Each row was made from one small tree. The marks that hang from a mark follow it in brackets, in alphabetical order. Every link used is in the known rows. Write each row's tree.
Known rows:
ludodo[luviv[puzis]]: [-1.19 -0.49  2.62 -1.13 -1.09  1.24  0.79 -2.30  1.97  2.99 -4.29  1.08
 -3.34  0.52 -2.86  1.09 -1.17 -0.61 -0.24  0.10  3.66  0.96 -0.15  1.66]
luviv[bazab]: [-0.81 -1.78  3.08 -0.64 -1.13  1.58 -0.77 -0.60  1.05  2.96 -2.56  1.33
 -2.16  0.39 -2.44 -0.65 -0.28 -0.88  1.45  1.02  4.32  1.11  0.03  0.19]
kuno[ludodo[luviv[puzis] zuzelap]]: [-1.54  0.56  3.12  0.24 -1.16  0.93  1.30 -2.20  3.36  0.73 -3.86 -0.45
 -3.12 -0.87 -2.28 -0.61 -1.94 -0.35 -0.66 -0.40  3.48  0.56  0.11  2.44]
kuno[ludodo[luviv[puzis]]]: [-1.92 -0.80  3.16 -0.38 -1.26  0.47  0.87 -0.71  3.01  2.22 -3.60  0.29
 -3.60  0.36 -2.43 -0.45 -0.80 -0.49  0.14 -0.47  3.55  0.43  0.11  2.47]
bazab[luviv[ludodo[kuno zuzelap] puzis]]: [ 0.10  0.61 -0.26 -1.75 -0.43 -0.87  1.65 -0.81  3.49 -0.14 -4.90 -0.94
 -1.89 -0.02 -3.22  0.55 -2.37 -0.03 -1.21 -0.70  1.82  1.66 -0.16  0.62]
dapi[luviv[bazab ludodo puzis[kuno]]]: [-0.79 -1.52  2.25 -0.85 -0.32 -2.03 -0.01  2.06  2.82  1.62 -1.97  0.70
 -0.97  1.57 -3.46 -0.80 -0.31 -1.92  1.96  1.74  4.49  2.17  1.31 -2.28]
luviv[bazab ludodo[zuzelap]]: [-0.16 -0.76  2.72  0.04 -0.81 -0.19 -0.35 -0.81  2.00  0.68 -2.37  0.38
 -1.41 -0.79 -3.00 -1.44 -1.02 -0.68  0.34  0.84  4.90  1.31  0.12 -1.16]
luviv[ludodo puzis[kuno]]: [-0.36 -1.63  1.72 -1.27 -1.01 -0.27  0.07  1.97  3.64  0.52 -2.51  0.88
 -1.66  2.41 -2.74  1.18 -0.78 -1.56  1.14  0.74  4.71  0.56  1.06 -1.71]
dapi[luviv[bazab puzis[kuno[ludodo]]]]: [-1.87 -1.42  3.01 -0.48 -0.69 -0.47  0.05  2.63  3.16  1.43 -1.57  0.13
 -1.53  1.43 -2.61 -1.65 -0.31 -1.95  2.74  1.53  3.76  1.60  1.48  0.07]
bazab[luviv[puzis[kuno]]]: [-0.22 -0.45  1.45 -1.45 -0.53  1.68  0.88  0.92  2.86  2.14 -3.76  0.39
 -1.96  2.07 -2.43  1.53 -1.95 -1.06  0.59 -0.12  2.10  1.79  0.74  0.25]
zuzelap[ludodo[kuno luviv[puzis]]]: [-1.23 -1.90  0.67 -1.08 -1.23  0.27  1.85 -2.19  1.32  0.37 -5.17  0.86
 -3.14  0.25 -3.14 -0.33 -1.23 -0.44 -0.94  0.43  3.08  0.93 -0.46  1.29]
ludodo[luviv[bazab puzis]]: [-1.54 -1.22  3.12 -0.19 -0.76 -0.02  1.20 -1.35  1.81  3.06 -2.97  1.69
 -2.36  0.21 -3.27  0.17 -1.28 -0.26 -0.25  1.38  3.81  1.88 -0.38  0.42]
luviv[bazab ludodo[kuno zuzelap]]: [-0.30 -0.84  0.91 -0.94 -0.96 -0.79  0.29 -0.46  2.36 -0.53 -2.58 -0.08
 -1.36 -1.15 -3.06 -1.41 -1.22 -0.57  0.44  0.67  3.97  0.95 -0.48 -0.44]
kuno[ludodo[zuzelap]]: [-0.92  0.04  3.10 -0.32 -1.53  2.44 -0.65 -1.32  2.60  0.62 -3.37 -0.75
 -2.86 -0.59 -1.54 -1.40 -0.95 -0.94  1.03 -0.64  3.98 -0.25  0.55  2.20]
dapi[luviv]: [-0.76 -0.08  2.55 -2.23 -1.03  2.15 -1.70 -2.41  0.60  4.12 -4.76 -0.14
 -3.35  0.26 -2.37 -0.53  0.42 -1.80  2.24 -0.46  3.65  0.83  0.77  1.97]
ludodo[kuno luviv[bazab puzis] zuzelap]: [-1.30  0.08  1.11 -0.56 -0.70  0.03  2.28 -2.45  2.59  0.27 -3.58  0.55
 -1.89 -1.38 -3.27 -0.02 -2.47 -0.11 -0.92  1.43  2.76  1.78 -0.93  1.00]
bazab[luviv[ludodo]]: [ 0.28 -0.54  1.87 -1.44 -0.34  0.12 -0.28 -0.20  1.62  2.98 -4.30 -0.25
 -2.74  0.22 -2.84 -0.60 -0.79 -0.41  0.27 -1.89  2.90  1.40  0.21  0.68]
zuzelap[kuno[ludodo[luviv[bazab puzis]]]]: [-2.43 -1.64  3.66  0.22 -0.93 -1.57  1.39 -0.02  1.94  0.68 -2.83  0.56
 -3.11 -0.05 -2.73 -1.70 -0.71 -1.18 -0.44  0.51  4.73  2.13  0.98  1.81]
puzis[kuno[ludodo[luviv]]]: [-1.15 -0.67  2.86 -0.52 -1.24  1.53  0.43  0.66  2.32  1.43 -2.25 -0.22
 -3.03 -0.41 -1.92 -1.60 -0.85 -1.27  1.56 -1.72  3.58 -0.07  0.12  2.14]
zuzelap[ludodo[luviv[bazab]]]: [-0.98 -2.36  3.32  0.55 -0.73  0.59  0.79 -2.31 -0.36  2.19 -3.21  1.57
 -2.62 -0.87 -3.14 -2.53 -0.66 -0.28 -0.27  0.54  4.35  1.82 -0.45  0.19]
ludodo[kuno luviv]: [-0.83 -0.37  0.91 -2.20 -1.40  1.61  0.54 -2.43  1.09  2.33 -4.45  0.10
 -3.49 -1.07 -2.59 -0.09 -0.84 -0.65  0.50 -1.40  2.67  0.28 -1.05  2.91]

Which tree is each row?
[-0.83 -1.89  2.12 -0.12 -0.91  1.05  1.47 -0.87  1.72  0.56 -3.57  1.37
 -2.46  1.17 -2.80 -0.18 -1.39 -1.03 -0.20  0.71  4.07  1.30  0.55 -0.31] => zuzelap[ludodo[luviv[puzis[kuno]]]]
[-0.41 -0.90  2.18  0.28 -0.52 -0.93  0.85  1.51  3.82 -1.06 -1.43  0.85
 -0.29  0.89 -3.15 -0.15 -1.92 -1.15  0.46  2.23  4.85  1.55  0.85 -2.76] => luviv[bazab ludodo[zuzelap] puzis[kuno]]
[-0.56  0.70  1.90 -0.09 -0.44  1.39  1.23  1.06  4.13 -0.21 -3.18 -1.12
 -1.71  0.76 -1.94 -0.28 -2.60 -0.83  0.25 -0.60  2.02  1.43  0.99  1.25] => bazab[luviv[puzis[kuno[ludodo[zuzelap]]]]]
[-1.17  0.72  3.32 -0.01 -1.32  1.93  0.42 -2.76  2.11  1.24 -3.70 -0.88
 -3.36 -2.09 -1.93 -1.91 -1.43 -0.50  0.11 -1.57  3.58  0.17 -0.22  3.13] => kuno[ludodo[luviv zuzelap]]
[-0.11 -0.77  1.81 -1.29 -0.33 -0.84  0.48  0.29  2.79  2.53 -4.53  0.20
 -2.48  1.54 -3.18  0.69 -1.18 -0.28 -0.40 -0.55  2.89  1.88  0.45 -0.04] => bazab[luviv[ludodo puzis]]
[-0.80 -1.40  0.96 -2.18 -0.70 -1.73 -0.56  0.29  1.47  2.11 -3.25 -0.18
 -2.00 -0.57 -3.49 -2.17  0.29 -1.36  1.89  0.14  3.50  1.45 -0.03  0.13] => dapi[luviv[bazab ludodo[kuno]]]
[-0.74 -0.10  1.94 -0.96 -0.98 -0.96  0.15 -1.55  2.58 -1.21 -4.50 -0.16
 -2.62  0.65 -2.65  0.55 -1.18 -1.74 -0.93  0.57  5.81  1.53  1.72 -0.17] => luviv[ludodo[zuzelap[kuno]] puzis]
[-0.88 -2.32  2.69 -0.42 -0.72 -1.63  0.07  1.17  2.90  1.65 -2.31  1.56
 -1.67  1.56 -3.43  0.09 -0.41 -0.65  0.50  1.91  4.99  1.41  0.40 -1.77] => luviv[bazab ludodo puzis]
[ 0.31 -0.64 -0.09 -2.39 -0.70 -0.43  0.27  0.22  1.94  1.82 -4.56 -0.76
 -2.64 -0.13 -2.91 -0.60 -0.93 -0.34  0.35 -2.11  2.00  1.22 -0.45  1.29] => bazab[luviv[ludodo[kuno]]]
[-0.95 -0.48  2.14 -1.15 -0.93  1.52  1.20 -0.52  2.59  1.89 -3.29  1.09
 -2.44  1.04 -2.58  1.23 -1.61 -1.30  0.54  0.16  3.63  0.94  0.21  0.50] => ludodo[luviv[puzis[kuno]]]
[-1.76 -2.53  3.01  0.43 -0.63 -1.26  1.60 -1.85  0.01  0.22 -3.93  1.64
 -2.79  0.25 -3.29 -1.56 -0.93 -1.16 -1.57  1.70  5.29  3.07  0.95  0.03] => zuzelap[kuno ludodo[luviv[bazab puzis]]]
[-1.19 -0.60  0.62 -2.00 -1.26  0.65  1.39 -1.89  2.33  1.79 -4.68  0.61
 -3.25  0.17 -2.93  1.18 -1.36 -0.52 -0.19 -0.16  2.65  0.72 -0.77  2.26] => ludodo[kuno luviv[puzis]]
[-1.46 -1.12  2.92 -1.21 -0.61  0.13 -0.49 -0.87  1.52  3.53 -3.54  0.94
 -2.19  1.14 -3.20 -0.22 -0.22 -1.37  1.56  2.03  3.81  2.20  0.84 -0.04] => dapi[luviv[bazab puzis]]
[-0.97  0.81  0.58 -1.50 -1.28  1.12  1.93 -3.49  2.73  0.27 -4.90 -0.11
 -2.90 -0.99 -2.83  1.00 -2.34 -0.42 -0.96  0.00  2.59  0.80 -0.73  2.21] => ludodo[kuno luviv[puzis] zuzelap]
[-0.90 -0.75  2.02 -0.72 -0.65  1.01  0.94  2.55  3.74  1.20 -3.02 -0.41
 -2.16  1.95 -2.06 -0.04 -1.56 -0.85  1.03 -0.89  2.08  1.21  0.89  1.14] => bazab[luviv[puzis[kuno[ludodo]]]]
[-1.40 -0.95  2.88  0.82 -0.95  0.63  0.93  1.87  4.25 -1.11 -1.03  0.26
 -0.86  0.81 -2.15 -0.92 -1.93 -1.22  1.12  1.89  4.05  1.06  0.97 -0.73] => luviv[bazab puzis[kuno[ludodo[zuzelap]]]]
[-0.65  0.07  2.56 -0.20 -1.39  2.63 -0.38  0.38  3.13 -0.56 -2.14 -0.81
 -2.03 -0.13 -1.34 -1.33 -1.39 -1.63  1.75 -0.61  3.90 -0.31  0.84  1.16] => puzis[kuno[ludodo[zuzelap]]]
[-1.20 -1.48  2.66 -1.05 -0.39 -2.14 -0.37  0.40  2.24  2.92 -3.08  0.67
 -1.81  1.10 -3.70 -0.78  0.14 -1.32  1.31  1.62  4.42  2.14  0.87 -1.28] => dapi[luviv[bazab ludodo puzis]]
[-1.41 -1.46  1.22 -1.15 -0.93 -0.46  1.91 -0.89  2.09  1.85 -3.31  1.32
 -2.30 -0.12 -3.42  0.18 -1.42 -0.20 -0.17  1.13  2.84  1.60 -0.91  1.04] => ludodo[kuno luviv[bazab puzis]]
[-0.97 -2.00  2.45 -0.43 -0.88  0.91  0.40  1.80  2.84  1.18 -1.61  1.78
 -1.02  2.20 -2.65  0.86 -1.22 -1.37  1.61  2.39  4.17  1.59  0.74 -1.53] => luviv[bazab puzis[kuno]]
[-0.79  0.33  1.28 -0.73 -0.88  0.94  1.40 -3.02  1.37  0.77 -3.23  0.12
 -2.09 -2.62 -2.90 -1.34 -1.96 -0.27 -0.30  0.04  2.81  1.41 -1.17  1.73] => ludodo[kuno luviv[bazab] zuzelap]
[-1.18 -1.07  2.45 -1.11 -0.49  0.37  0.02  0.88  2.19  2.37 -2.34  0.88
 -1.35  1.62 -3.09 -0.14 -0.67 -2.07  2.29  2.14  3.76  2.12  1.22 -0.98] => dapi[luviv[bazab puzis[kuno]]]
[-0.60  0.96  2.23 -1.87 -0.65 -0.53 -1.17 -2.95  0.72  0.44 -5.11 -1.48
 -3.14 -1.19 -2.63 -1.74 -0.13 -2.54  0.57 -0.94  5.40  1.78  1.96  1.15] => dapi[luviv[ludodo[zuzelap[kuno]]]]
[-0.59  0.72  2.12 -1.25 -0.60 -0.63 -0.42 -2.13  2.70  1.46 -4.72 -0.68
 -2.33  0.19 -3.17 -0.17 -0.84 -1.41  0.41  0.55  4.29  1.38  1.08 -0.02] => dapi[luviv[ludodo[zuzelap] puzis]]
[-0.63 -1.31  2.91 -1.22 -0.53 -1.20 -1.26 -0.16  1.08  3.30 -2.82  0.29
 -2.11 -0.17 -3.33 -2.23  0.55 -1.47  1.90  0.46  4.59  1.80  0.67 -0.57] => dapi[luviv[bazab ludodo]]
[-2.20 -1.35  3.77 -0.09 -1.05 -0.73  0.45 -0.42  0.72  1.21 -2.59  0.10
 -3.38 -1.36 -2.39 -2.91 -0.32 -1.34  0.21 -0.72  4.86  1.80  0.59  2.29] => zuzelap[kuno[ludodo[luviv[bazab]]]]
[-1.45  0.07  3.87  0.90 -0.90  0.73  0.83 -1.81  1.94  1.06 -2.35 -0.22
 -2.47 -2.39 -2.48 -2.85 -1.45 -0.26  0.10 -0.29  3.73  1.02 -0.37  1.88] => kuno[ludodo[luviv[bazab] zuzelap]]
[-0.65  0.84  2.06 -0.50 -0.83  1.92  1.62 -2.10  2.94  0.46 -3.34  0.43
 -2.08 -0.23 -2.52  1.08 -2.60 -1.12 -0.28  0.31  3.51  1.08  0.29  0.56] => ludodo[luviv[puzis[kuno]] zuzelap]
[-1.28 -1.46  0.80 -2.00 -0.56 -2.73  0.32  0.80  2.55  1.58 -3.42  0.27
 -1.73  0.70 -3.84 -0.87 -0.07 -1.25  1.32  1.44  3.54  1.92  0.30 -0.58] => dapi[luviv[bazab ludodo[kuno] puzis]]
[-0.22  0.76  1.55 -1.10 -0.14 -1.24  1.02 -1.45  2.36 -0.32 -5.22 -0.85
 -2.54  0.21 -2.86  0.23 -1.95 -1.08 -1.86 -0.68  3.98  2.88  1.53  0.50] => bazab[luviv[ludodo[zuzelap[kuno]] puzis]]
[-0.96 -0.76  0.28 -3.00 -0.90 -1.53 -0.18 -0.23  2.75  1.62 -4.84 -0.41
 -2.69  1.07 -3.39  0.11  0.14 -1.47  1.32  0.10  3.36  0.89  0.48  0.59] => dapi[luviv[ludodo[kuno] puzis]]
[-0.95  0.69  1.98 -1.52 -0.59 -1.56 -0.28 -2.40  1.89 -0.03 -5.25 -1.05
 -2.86  0.08 -2.97 -0.34 -0.59 -2.34 -0.10  0.25  5.43  2.11  2.12  0.34] => dapi[luviv[ludodo[zuzelap[kuno]] puzis]]
[-0.44 -0.13  0.14 -1.69 -1.27 -0.54  0.76 -0.77  3.78 -1.00 -4.18 -0.25
 -1.95  0.39 -2.97  0.90 -1.56 -0.70 -0.20  0.63  3.72  0.44  0.03 -0.04] => luviv[ludodo[kuno zuzelap] puzis]
[-1.11  0.17  3.06  0.37 -0.65  0.56  1.57 -2.89  2.08  1.53 -3.18  1.00
 -2.00 -1.00 -3.22 -0.07 -2.36 -0.17 -1.04  1.65  3.81  1.92 -0.28  0.34] => ludodo[luviv[bazab puzis] zuzelap]
[-1.39 -2.77  1.17 -0.18 -0.93 -0.82  2.18 -1.24  1.17  0.47 -3.80  1.65
 -2.20 -0.07 -3.61 -1.25 -1.22 -0.01 -0.91  1.74  3.23  1.97 -0.63  0.14] => zuzelap[ludodo[kuno luviv[bazab puzis]]]
